Each row comes from the steps of one path. Every step used is in the known rows, and no mark comes twice. Write the path behind each row, first mark first.
In the rows, zero is written as 128.
Known rows
a > f > b > k > t > d > x > u > s: [141 135 134 134 173 216  93 133 128 147 161 106 106 132 168 151 178  88
 153 114 130 149 156 149 156 128 138 127 162 121 133 133 162]
f > b: [147 123 123 125 148  83  79 122 138 140 129  76 131 125 101 133  89 119
 130 119 137 126 115 152 129 104 103 126 126 172 131 140 124]
s > u > x: [ 92  94 135 131 132  83 127 147 101  91  97 103 130 120 164 146 114  81
 129 112 126  89  98 132 127  60 135 127 190 125 153 138 114]
k > b > f > a > w > z: [130 104 124 134  97 167 144 122 119 119 100 186 156 114  82 116 138 173
 123 150 136 138 141  87 133 149 144 142 127 159 103 139 111]
b > k: [133 143 133 116 139  62 181 107 109 128 118 106 113 119 120 110  59 101
 122 105 118  91 100 137 111 134 119 123 117 125 126 120 121]
x > d > t > k > b > f > a: [129  90 127 134 139 179 204 141  99 140 154 160 177 160 175 122 177 140
 131 138 135 140 156 112 143 179 143 108 108  76 112 133 128]
t > k > b: [126 123 126 120 136 101 168 130  96 119 111  94 156 129 111 109 110 114
 146 122 103  99 110 153 128 115 129 120 132 118 112 110  99]
t > k > b > f > a > w: [137 102 116 136 124 190 147 124  83 120 118 217 181 120 116 111 127 177
 110 139 136 125 125 117 142 191 125 128 111 121 114 128 131]
w > a > f > b > k > t > d > x: [139 147 129 139 157 174  60 131 131 142 160 119 107 149 129 148 139 162
 111 121 131 130 148 148 136 171 161 156 113 139 150 146 172]
r > n > z > w > a > f > b > k: [152 154 118 127 171 143   4 109 166 129 149 186 106 132  61 142  91 137
 103 111 136 179 113 130  98 169 111 171  97 159 153 114 137]
s > u > x > d > t > k > b > f: [104  99 128 129 154 160 212 174  88 110 145 121 178 163 213 135 191  94
 152 130 128 137 151 143 140 112 157 109 152  69 114 120 110]
b > f: [144 140 137 124 106 104 208 135 122 110 140 150 126 103 151 107  69 126
 132 133 134 135 119 136 130 102 115 128 104 119 120 130 125]
k > t > d: [100 119 125 124 108  77 138 116 163 129 107  68 119 118 144 120 153 140
 124 144 110 111 141 142 130 132 113 110 101 135 127 128 138]
r > n > z > w > a > f: [142 151 128 132  93 140  49 123 164 103 129 209  99 117  73 140  92 147
 111 140 131 173 104 100 104 110 104 164 105 152 158 110 132]
n > z > w > a > f > b > k > t > d: [108 139 107 126 143 187  28 109 188 133 149 135 102 144  91 131 152 185
 104 125 118 167 166 130 115 203 116 161  87 155 146 124 157]
n > z > w > a > f > b > k > t: [134 166 112 115 141 164  43 112 181 154 156 124  91 150  90 123 107 146
  90 118 131 203 158 114 106 192 116 150  88 152 147 122 133]
d > t > k > b > f > a > w > z: [109 101 120 131 104 155 158 141 116 146 101 189 176 124 128 113 180 174
 121 165 132 148 152  96 118 158 156 113 119 132  92 124 109]
b > k > t > d > x > u > s: [119 143 139 127 150 146 178 127 120 138 124 111 107 116 183 143 161  74
 160 116 127 102 136 147 150 116 139 104 182  82 123 124 144]
a > f: [146 132 138 127  90 134 126 127 122 115 137 119 109 118 117 114  83 123
 124 130 116 145 112 111 125  87 112 139 104 164 142 128 136]
u > s: [143 141 139 122 114 113 204 117  97 126 111 119 118 108 143 133  76  96
 154 130 127 109  97 147 139  67  94 110 149 136 112 129 124]
z > w > a: [125 146 116 129  81 115 131 116 117 103 117 137 113 128  80 133  83 155
 128 130 141  84  94 119 122 108 105 138 127 150 145 125 110]
r > n > z > w > a: [127 155 122 126 106  74  84 116 169 107 100 201 110 111  69 145  83 139
 118 134 141 133  92 117 100 113  99 145 130 129 145 109 114]
n > z > w > a > f: [133 154 126 129  74 180  91 126 149 105 138 187  98 126  72 127  77 165
 117 131 130 157 116  92 112 109 106 164 117 156 155 122 135]
z > n: [142 138 135 127 127  40  98 117 123 130  96 106 138  97 143 112 138 113
 126 136 109 110  73 156 121  69 107 101 119 115 127 116 101]
w > z: [118 130 140 123  90  45 153 127 138 126  87 103 113  98 100 115 111 118
 144 139 114 100 121 115 110  65 143 127 156 152  99 126 101]
u > x > d > t > k > b > f: [121 115 134 121 147 148 233 159  92 120 154 122 168 165 195 125 181 112
 146 135 132 146 151 147 142 124 156 104 121  82  97 125 117]
d > x: [142 152 146 127 122  73 161 134 103 127 108 138 122 113 135 136  77 103
 139 123 140  95  96 146 125  80 146 112 158 126 146 141 141]

Write each row's path
[130 135 141 128 114  26  95 124 136 132  76 111 133  86 125 109 169 117
 136 147  99 107  92 142 110  49 138 112 146 128 102 113  87] => w > z > n
[119 135 140 132 126 141 169 136 128 134 118 107 112 112 183 148 175  79
 166 131 133 108 137 144 157  79 131  99 190  93 123 130 143] => k > t > d > x > u > s
[134 131 128 144 149 182  54 143 150 138 171  99 102 142 134 148 170 124
 121 109 135 127 157 120 147 153 159 155 151 112 150 135 151] => w > a > f > b > k > t > d > x > u
[137 149 120 111 164  73 102 110 155 166 135  44 109 141 130 116 105 101
 103 114 125 155 146 146 118 170 119 112  91 141 129 129 120] => f > b > k > t
[150 136 129 120 120 141 217 131 120 104 145 119 144 127 130 108  76 127
 142 128 130 148 126 137 139 114 115 136  92 127 126 131 107] => k > b > f
[136 129 138 127 111 123 190 129 114 122 122 104 112 104 151 133 112  61
 166 121 131 105 107 124 150  54  96 107 186 110 112 121 110] => x > u > s
[147 143 116 132 121 189  12 127 162 127 157 160 110 137  58 141  90 167
 116 122 141 180 130 115 117 125 101 170 118 185 152 134 140] => n > z > w > a > f > b
[113 125 131 123 121  57 195 148 105 156 120  97 153 146 183 124 172  94
 145 140 121 101 130 137 118 107 135  75 140  85  92 107 124] => x > d > t > k
[155 140 137 137  74 151 123 134 113 111 154 133  99 131 101 125  65 150
 114 131 124 129 107  96 131  93 117 165 110 155 138 131 129] => w > a > f
[118 125 127 133 174 114  80 134 156 146 138  76 118 129 150 142 179  92
 139 105 134 109 152 146 140 147 152 117 165 104 143 134 144] => f > b > k > t > d > x > u
[116 100 121 134 110 164 168 142 107 148 111 181 182 144 133 122 221 161
 134 161 135 137 166  89 130 165 164 106 138 116  74 125 116] => x > d > t > k > b > f > a > w > z
[141 160 110 121 136 170  48 110 149 146 160  84  96 157  99 125 119 145
  95 121 132 173 150 124 118 187 119 142  74 167 152 127 126] => z > w > a > f > b > k > t
[113  77 134 133 153 186 192 148  85 128 152 164 177 169 193 132 196 138
 123 135 141 142 153 117 148 169 161 110 123  76 114 145 133] => u > x > d > t > k > b > f > a
[121 119 119 126 157 147  60 112 161 142 150  66 112 140 129 122 156 149
 110 125 108 150 161 148 128 181 121 138  74 159 137 131 158] => a > f > b > k > t > d
[118 130 140 136 129  95 144 132 113 114 103 142 132 110 137 145 119 138
 150 128 127  67 106 160 133  95 146 122 156 128 144 142 164] => t > d > x
[117 102 127 134  84 103 107 115 122 133  74 174 138 100  77 123 136 161
 116 148 133 102 121  82 119 127 139 127 154 168 105 138 120] => f > a > w > z
[146 136 123 119 177  83 107 108 122 144 136  81 123 131 103 124  72 108
 122  99 129 113 113 154 117 150 114 131 114 151 127 133 126] => f > b > k
[118 158 120 123  85 109 124 119 154 111 110 181 109 120  69 132  69 156
 123 127 140 118 103 109 107 113 102 146 143 135 141 120 117] => n > z > w > a
[107 133 134 130 141  98 136 134 147 132 124  93 111 118 163 131 170  85
 138 111 125  90 142 131 135 136 155 110 164  82 143 124 139] => b > k > t > d > x > u
[143  95 130 133 128 185 181 120 111 112 143 164 153 130 127 113  96 153
 118 128 136 142 129 110 145 162 123 142  97 120 141 149 123] => k > b > f > a
[110 119 116 122 167  94  88 106 163 147 129  53 121 134 131 124 154 140
 115 122 113 118 153 161 126 182 119 123  91 142 125 131 145] => f > b > k > t > d
[ 97  58 128 141 160 199 174 163  84 117 144 161 186 167 209 142 208 120
 129 129 136 131 152 114 144 157 163 116 155  64 128 140 124] => s > u > x > d > t > k > b > f > a
